Each row comes from the steps of one walk. Every step used is in the known rows, and no mark comes twice. Write the walk behind each row, first mark first.
In the rows, zero is written as 128.
Known rows:
J-U: [126 121 120 118 168  99 124 131 134 136 118  94 118 124 136 106 114 141
 141 117 106  86 154  69 141 105 140  90 151 134 131 128 131 127 109 127
 117 130 150 123  94  88 149 140 141 113 148 130 115  88  96 115 158 136
  86 152]
Y-C-J-A-E: [147 110  79 113 182 112  99 131 142 138 154 107 133 102  55 172 150 152
 171 146 106 122  91 169 183 167 134 185 114 173  87 151 165 132 102 145
 120 103 145 134 108  96  46  83 188 116 205 107 126 127 112 152 130 168
 105 142]
J-A: [137  94 115  89 149 107 117 128 143 127  98 100  94 113 113 112 151 115
 119 132 111  95 112 118 135  98 137 110 141 159 130 123 153 149 113 142
 105 102 136 149 129  92 108 145 161 108 152 140 109 105 110 151 142 116
  95 112]
Z-R-U-J-A-E: [164 135 140 138  71 178 166  90 153 179 112 112 189 144 110 149 123 106
  72 195  95 112  69 147 130 191  92 144 138 130 141 101 149 112 152 170
 125  99  53 147 162 149 137 151 133 148 136  85 119 108  75 149  95 160
 118 222]
J-U-R-A-E: [157 139 148 132 140 172 216 154 123 153  84  88 163 131 100 141  98 146
 101 159  55  93  88 108 135 173  76 136 158 123 160 169 164  94 125 162
 113  92  98  77 127 118 133 148 157 122 154 121  88  89  71 101  49 199
  78 207]
J-A-R-Z-P: [ 91 111 129 112 102 136  65 117 155 118 104 123 149 105 139 111 147  67
 115 177  92 126 100 137 127 148 111  88 134 130 131 106 186  99 173 130
 132  94 123 112 136 119 104 125 130 115 127 118 162 104 105  80 129  88
 119  91]
Z-R-A: [138 156 126 126 133 147 126 161 121 133 102 115 134 106 133 118 118 125
  97 130 109 173 104 147 148 105 133 126 141 138 136 147 187 126  99 118
 126  99 112 123 135 123 116 144 128 145  90 141 125 130 113 116 123 178
 101 136]
C-J-U-G-Q: [ 86 152  68 139 184 108 153 162 143 145 119 131 111 109 104 107  57 161
 171 130 136  81 174  77 139 120 152 129  78  95 159 124  87 179 131  87
 124 185 122 136 109 117 174 133 134  78 191 128 129  86 175 158 147 160
 107 175]
E-A-J-U-R-Z-K: [110 112 137 136 171 167 154  72 133 152 103 123 152 140 163 109 119  89
  85 166  34  73 109 109  81 150  89  92 125  88 116  57 115 105 183 133
 115 169  46 100 105 119 128 110 114  92 141  79 133 116  42 125  64 153
 111 162]
P-Z-R-U-G-Q-X: [ 84 170 159 171 116 151 135 163 104 141  66 158 128 156 153 126  90 118
 116 159 201 149  97 129 106 118 111 131 117  84 173 123 118 127 159  85
 121 132  80 117 160 190 130 136  87 137 119 137 156 101 197 153 125 123
 145 119]
Q-X-N: [148 115 142 153 122  75 126 171 156 136 155 130 106 112 120 162 134 115
 154  79 149 111 138 142 128  31 159 159 173 142 148 169 116 155  90 128
  93 118 154 152 122 155 113 136 144 154 137 149 110 103 188 141 153  80
 136  87]
N-X-Z-K: [179 135 146 132 141  87  64 118 134  96 163 115  98 143 161 103 128 144
 118  96 117 108 123 123 123 133 163  74 190 180 143 168  97 104  98 118
 129 144 164 170  87 134  87  77 126 124 101 162 147 163 118  85 168  54
 193  93]
E-A-R-U-G-Q-L: [ 70 109 102 140  85 252 146 159  65 137 100 165  84 148 171  80 133 106
 134 225 131 141 134  72 106 164  30 113  93  95 182 165 121 116 152 115
 117 162  73 127 172 141 145 207  79  71  96 106  77 141 142 157  66 129
 136  61]
Q-X-Z-K: [170 139 151 157 152  82  82 113 152 104 148 117 109 155 150 127 123 127
 114  91 123  82 116 133 118  92 165  99 182 173 138 142 110 104  92  83
  99 114 154 187 100 155  91  76 100 126 130 135 166 130 164 122 174  62
 180  96]
A-R-Z-X: [ 98 130 138 123 139  95 113  86 106  93 118 147 143 136 126 136 125 109
 122 111 124 160 139 160 144 125 117  90 138 110 114 127 177  98 194 111
 154 156 148 112 140 141 101 103 115 142  95 133 186 162 109  75 103  94
 138 106]
U-J-A-R-Z: [ 95  94 139  87 128 133 143  83 149 128 108  93 161 154  95 149 163 108
  77 159 105 113 103 135 102 152 125 104 108  75 112  70 158 150 200 152
 108 147 103 119 149 138 135 155 134  92 148 112 171 131 104 112  97 113
  93 117]
X-N: [139 104 132 121 135  89 120 165 163 149 169 114 122  95 125 109 143 129
 121 103 149 105 165 136 137  64 147 127 173 131 149 185 114 159  82 135
 111 135 164 147 112 121 128 151 140 128 106 142  80 122 152 121 155 109
 106 108]
E-A-R-U: [ 86 103 114 108 105 193 110  98  91 135 113 145 131 154 168 123 149 139
 120 177 105 125 132  74 117 152  55 123 129 131 130 132 147 105 139 142
 114 110  98 110 133 104 145 159 120 108  65 107 105 153  71 115  88 118
 121 105]
A-J: [146  91 128 132 154 104 133 121 124  99 163 115 114 126 110 127 152 141
 163 125 148 135 144 117 121 103 144 117 137 110  82 119  80 142 120 137
 148 127 143 100 113 120 151 102 136 123 120 122 101 146 122 138 117 144
 149 120]
L-Q-X-Z-K: [147 116 155 162 120  95  86  89 148 104 161 112 105 169 144 125  96 126
 130  81 132  87 140 121 132 142 171 102 155 155 141 151  92 107 104  81
 103 154 180 197 115 177 106  74  89 151 108 146 186 112 203 118 185  61
 177 108]
G-Q-X-Z-R-A: [120 207 137 130  95 144 129 177 102 114 142 116 133 132 130 101  79 106
 107 118 121 132  88 140 125 104 161 149 124 128 172 171 148 146  82 117
 105  83 126 144 152 161 119 119  87 173 118 165 146 110 206 127 137 141
 161  78]
Z-X-Q: [147 137 114 113 135  72 143  96 124 100 155 141 104 104 140 127 103 104
 152  59 136 132 159 157 177  65 140 112 115 162 123 172 111 107 122 128
 168 108 204 169 149 129  98 114 123 174 114 185 121 115 133 131 185  86
 165 164]
L-Q-X: [128  88 144 151 112 101 115 107 114 100 126 125  75 143 119 162 104 130
 196  82 140 140 150 103 147 123 162 141 110 134 113 142 115 131 119  95
 115 148 177 145 137 152 130 120 129 164 123 148 153 101 214 148 153 102
 136 105]
J-C-Y: [152 143 117  83 143  88 110 158 167 125 129 153  96  88 117 126 178 172
 167 105 177 162 152 152 152 147 153 136  97 150 109 107 125 138  90 126
 135 153 166 137 110  68 133 123 159 103 170 112 118 158 123 133 174 144
  79 114]
C-J: [126 121  91 131 184  77 112 126 148 126 155 109 116 112 117 130 124 174
 185  95 132 114 182 111 147 102 167 120 105 148  98 142 125 161 103  95
 139 137 158 151  87  97 143 107 158 123 145 117 134 106 164 149 150 129
 114 154]
Q-X-Z-R-U: [143 176 151 164  95 128 101 123 120 149 144 133 161 174 172 112 126 114
  85 113 143  96 110 117 112 110 127 142 178 169 148 127 137 105 114 104
 119  74 123 160 126 167 131 129 105 179 102 134 171 102 145 124 158  85
 163 124]
E-A: [117 111 127 110 137 134 102 107  99 129 110 128  78 114 135 122 140 155
 150 128 109 128 125  80 118  95 115 121 104 167 115 139 126 128 107 121
  99 120 126 141 111  81 123 130 129 110 131 120  82 139 117 159 139 143
 122  86]
U-R-Z-X-Q: [117 150 136 113 139 104 170  91 118 111 130 140 149 116 142 112  99  86
  94  62 122 124 150 175 151  96 123 118 102 125 128 134 150 104 177 111
 181 125 170 143 158 155 100 136 126 167 109 174 141 102 115 125 130  91
 125 169]
Z-R-U-G-Q: [107 166 109 153 100 191 121 168 116 139  94 159 133 116 159  77  79 111
  79 182 166 152 127 132 149 153 105 119 114 105 176 118 132 145 138  78
 143 155  79 141 168 168 158 172  87 114  66 119 113 135 132 146 125 161
 120 143]
R-A: [123 121 107 124 159 130 138 139 112 123 101 111 123 111 122 127 118 149
 143 128 119 142 127 123 148  81 132 106 142 144 144 160 160 144  85 145
 116 100 133  91 124 107 110 145 140 115 112 166 112 138 120 129 124 157
 117 122]
A-R: [130 104 143 101 139 130 107 146 126  87 134  97 110 130 133 128 163 146
 122 129 137 147 142 109 136 151 117 115 140 111  99 151 149 115 134 106
 133 122 167 133 121 119 147 133 125 105  82 114 121 144 117  85 107 126
 104  99]
C-Y: [157 137 131 120 147 110 107 137 173 109 134 113  82 118 122 111 135 176
 163  96 160 161 157 129 152 119 160 123  97 132 103 124 118 137  91 121
 123 165 175 135 106 103 147 124 152 103 127 111 107 121 161 148 156 141
 110 128]
R-U-G-Q: [ 94 132  86 150 126 175 137 150 102 130  98 164 121 129 138  86  77 130
 125 183 177 119 148  99 146 122 111  96 110 112 179 126 100 160 125 104
 134 160 100 105 157 153 157 173 106  82  93 147 104 138 141 163 127 136
 138 129]
Y-C-J-U-R-A-E: [132 140  79 134 190 167 170 164 120 169 121  90 178 116  80 179 110 171
 140 147  60 122 107 154 169 188 108 207 130 134 109 152 190 119 117 161
 130 102 112  89 106 102  85 117 179 122 186 109 115 105  71 115  62 229
  71 206]
J-A-R-U: [106  93 113  88 120 161 125 117 139 136 106 113 145 153 152 118 163  98
  83 179 107  92 118 115 134 156  78 113 164 132 142 114 165 125 149 168
 115  95 112 120 152 116 120 168 156 108  88 128 142 111  66 109  86  99
 100 129]

Write each row's walk:
[159 176 123  99 116 128 150 170 160 139 137 174 148  88 103 146 172 129
 135 129 149 210 101 206 134 156 127 178 103 107 101  86 130 130 101 159
 150 132  99  88 136  96 130 107 146 138 152 108 133 172 107 127 119 200
 110 146]
Z-R-A-J-C-Y
[102 134 122 146 130  57 126 108 132 151 151 156 155 106 119 117 100  96
 122  86 139 124 161 186 153  41 140 107 167 134 166 155 144 146 138 142
 128 162 146 121 121 148  83 120 130 165 122 160 151 137 139 111 151  74
 142 117]
R-Z-X-N
[142  96 133 123 151 164 196 153 115 118 111 111 133 126 108 141 147 129
 111 135 106 145 116 141 100 115 117 155 143  98  98 115 124 148 135 162
 140  99  96  74 143 132 147 136 144 120 109 129  83 133  97 144  44 184
 121 147]
U-R-A-J
[123  88 149 155  90  89 132 141 148 145 168 131 103 129 110 161 106 113
 174  76 157 117 167 128 142  87 160 166 144 123 155 180  96 153 101 124
  95 153 187 155 129 172 123 135 137 175 115 157 130  90 236 136 160  73
 133 103]
L-Q-X-N
[101 117 143 160 131 137 133 120 147 141 114 114 176 116 152 108 117  79
 127 155  80  95 136 103  92 138 126 103 134  89  99  65 122 101 191 143
 166 111  90  73 109 127 170 117 125 133 150  94 122  75  72  96 100 138
 118 175]
A-J-U-R-Z-P
[122  95 120  84 134 112 134 115  89 133 143 181 106  96 111 154 197 134
 168 147 130 135 109 111  99 126 102 150 102 142  89 100  78 137 115 151
 129 107  99 108 114  51 128 106 143 119 180 107  81 195  74 152 133 154
 131  81]
E-A-J-C
[ 94 144  55 160 197 113 108 190 111 127 109 142  97 108  99 183  78 137
 207 117 138 131 135 131 163 105 171 203  76 115 122 101 121 166 131  84
 115 164 123 133 124 147 106 111 130 102 228 135 163  99 182 173 158 160
 123 115]
Y-C-J-U-G-Q-X
[106 112 148 130 170 125 179 110 131 136 117 101 173 145 128 110 135 108
 100 135  87  76 142  99  91 140 115 107 140  65  98  70 116 130 187 139
 151 147 101  66 110 120 170 136 145 113 148 107 138  92  72 107  74 153
  87 167]
A-J-U-R-Z
[116 134 155 178  47 142 132  78 122 163 157 117 180 200 148 147  92 117
  94 103 147 110 141 112  98 169 159 167 125 123 128  94  90 126 157 122
 122 131 125 182 152 198 179 140  83 199 106 123 186 100 192 148 165  93
 163 167]
L-Q-X-Z-R-U-J
[120 192 132 157  71 165 106 167  87 133 130 161 141 147 154  82  83 119
  79 146 171 132 110 107 114 164 112 133 142 132 191 146  90 128 143 110
 145 147 106 140 152 176 143 144  99 140  75 166 134 151 140 124 150  99
 194 105]
N-X-Z-R-U-G-Q
[126  91 127 120 141 134 131  96 102 116 143 137  90 124 114 134 155 138
 171 139 116 136 118  86  98 103 110 132 108 133  85 118  71 137 117 148
 125 125 108 108 111  88 145 110 131 110 138 108  75 161 112 165 114 148
 160  96]
E-A-J
[162 133 135 128 163  98  80 115 155 112 166  98 124 140 156  73 131 143
  82 112 126  77 139 128 128 120 160  61 175 164 137 155 107 115  77  90
 115 135 161 182  91 125 109  85  96 105 101 128 140 143 120 104 176  88
 150 118]
X-Z-K
[112 121 143 152 117 143  87 134 135 122  93 118 147  99 157  95 118  98
 113 143 108 137 133 129 120 131 140  97 114 134 117 103 176 103 160  87
 157 106 121 124 118 136 139 138 114 137 107 102 117  97 112 117 121 124
 107 130]
U-R-Z-P
[109  91 121 124 105 169 142 100 130 128 134 108 160 169 152 152 146 142
  99 161 140 132 156 107 114 158 118 117 134  90 107  98 131 139 165 156
 135 130 112 118 145 151 189 168 108 110  74 104 133 154  85 110  90 123
 118 164]
A-R-U-J
[135  75 141  74 120 139 146 122 162 116 110  78 120 135 104 159 178 117
  92 150 107 126 107 128 103 148 134 134 122  95  98  92 141 150 170 159
 103 124 115 164 153 120 150 157 135  92 149 102 130 135 103 127  95 123
  95 128]
U-J-A-R
[160 134 126  85 133 148 195 176 154 132 113 158 129 102  96 155 191 146
 132 128 144 175 121 191 110 162 115 194  99 101  93  74 118 154 118 181
 146 129 104  72 138  89 144 135 170 113 166 111  97 167  94 141  65 198
  89 146]
U-R-A-J-C-Y
[142 125 118  82 127 117 133 116 133 136 150 187  93  99  98 147 192 157
 194 128 153 167 128 136 106 143 113 172  70 128  78  80  64 135 107 162
 126 153 114 107 110  54 144  97 153 106 197  86  88 185 102 165 137 161
 128  94]
E-A-J-C-Y
[ 75 158 133 141  76 192 132 135  67 132 113 178 120 185 135 129 103 128
 106 171 154  93  86  74  67 147  56 165 111 123 185 135  74 127 153 114
  82 122  91 128 167 171 146 147  74  97 119 135 133 151 167 146 102  88
 198  49]
E-A-R-U-G-Q-X-Z
[148 167 110 107  84 150 129 127 174 172 123 163 166 120 154 142 160 143
 101 139 168 180 149 177 134 178 144 162  87 118 115  36 141 138 135 148
 152 156  89 153 140 111 178 156 123 139 142  73 142 157  86 142 150 169
  79 197]
Z-R-U-J-C-Y
[134 127  97 103 105 134 140 108 164 163 124 161 152 132 134 149 159 161
 143 139 182 151 171 149 134 153 144 138  88 128 124  46 106 161 119 175
 142 159 108 119 133  92 174 164 141 113 164 103 131 164  95 157 159 143
  94 176]
R-U-J-C-Y
[108 117 154 117 174  52 117 102 101 118 102 118 101 139 126 130 129 147
 157  88 166 140 138 138 126  73 151  91 155 134 108 153 129 115 149 140
 129 124 165 134 110  98  94  82 129 160 149 147 139 133 141 123 152  89
 147 125]
P-Z-X
[153 181 150 123 100 121 111 158  95 129 141 118 136 134 132 120 122 131
  95  96 108 155  88 131 117 127 138 143 171 174 152 177 149 114 105 145
 126  93 139 129 118 134  99 116 140 172  94 184 142 146 122  87 153 115
 174  94]
N-X-Z-R-A
[125 119 150 177  60  95  67 114 130 113 159 125 111 140 138 134  89 110
 184  93 142 111 143  93 116 131 176 138 128 178 124 153  84 105 112 102
 124  94 193 172 119 161 136  84  90 192 136 149 149  83 224 127 220  59
 198  97]
L-Q-X-Z-P
[157 107 130 124 114 118 141 141 100  93 185 115  62 118 164 107 157  95
 196  72 120 145 167 103 154  94 129  99 114 158 136 227 107  93  99 138
 178 113 210 143 136 126  96 163 152 158 120 199  88  91 172 122 172  59
 169  96]
N-X-Q-L
[177 170 148 149 106 159 154 144 119 134 122 126 158 111  93 139 106 143
 111 157 100 174  67 157 161 167  94 131 144 145 143 189 184  87  96 122
 133  93 111 102 135 142 101 118 130 148 104 127 107 140 115 101  94 196
 116 163]
Z-R-A-E
[156 128 124  85 124  94 133 136 176 135 130 141 110 104 101 161 172 175
 162 109 176 170 155 157 125 148 178 153  70 116  91  68 103 164 112 149
 133 171 137 150 119  87 167 133 140 104 198  93 115 173 128 152 170 156
  88 144]
U-J-C-Y
[160 134 130 147 132 143 167 122 108 123 125 119 144 118  79 148 106 163
 151 151 113 142  87 130 160 136 100 110 146 150 155 202 153 111  85 154
 121  93 130  70 128 126 100 119 146 119 127 152  95 147 120 114  95 175
 140 149]
R-A-E
[117 128 142 132 146 106 142 105 107 113  79 136 131 126 137 118 113 112
  97  96 107 137 135 164 133 111 137 113 129 129 120 102 183 121 189 104
 155 142 122 129 139 138 103 130 131 156 119 125 147 129 102 127  94 118
 112 137]
U-R-Z-X
[131 144 167 164  79 124 159 115 107 131 175 131 155 167  94 158 106 107
 127  96 131 137 100 143  99 142 138 186 138 116 119 134  86 123 122 135
 120 110 136 113 145 184 135  88 105 201 117 158 182 118 203 125 131 127
 192 119]
L-Q-X-Z-R-A-J
[118 118 135 129 163 133  84 102 152  89 140 121 144 136 160 105 136 114
  88 152 106 133 129 154 143 164 117  44 144  91 129 125 179  89 149  77
 137 171 136 120 115 154 103 106 103  87  61 113 186 160 101  57 104 106
 110 106]
A-R-Z-K
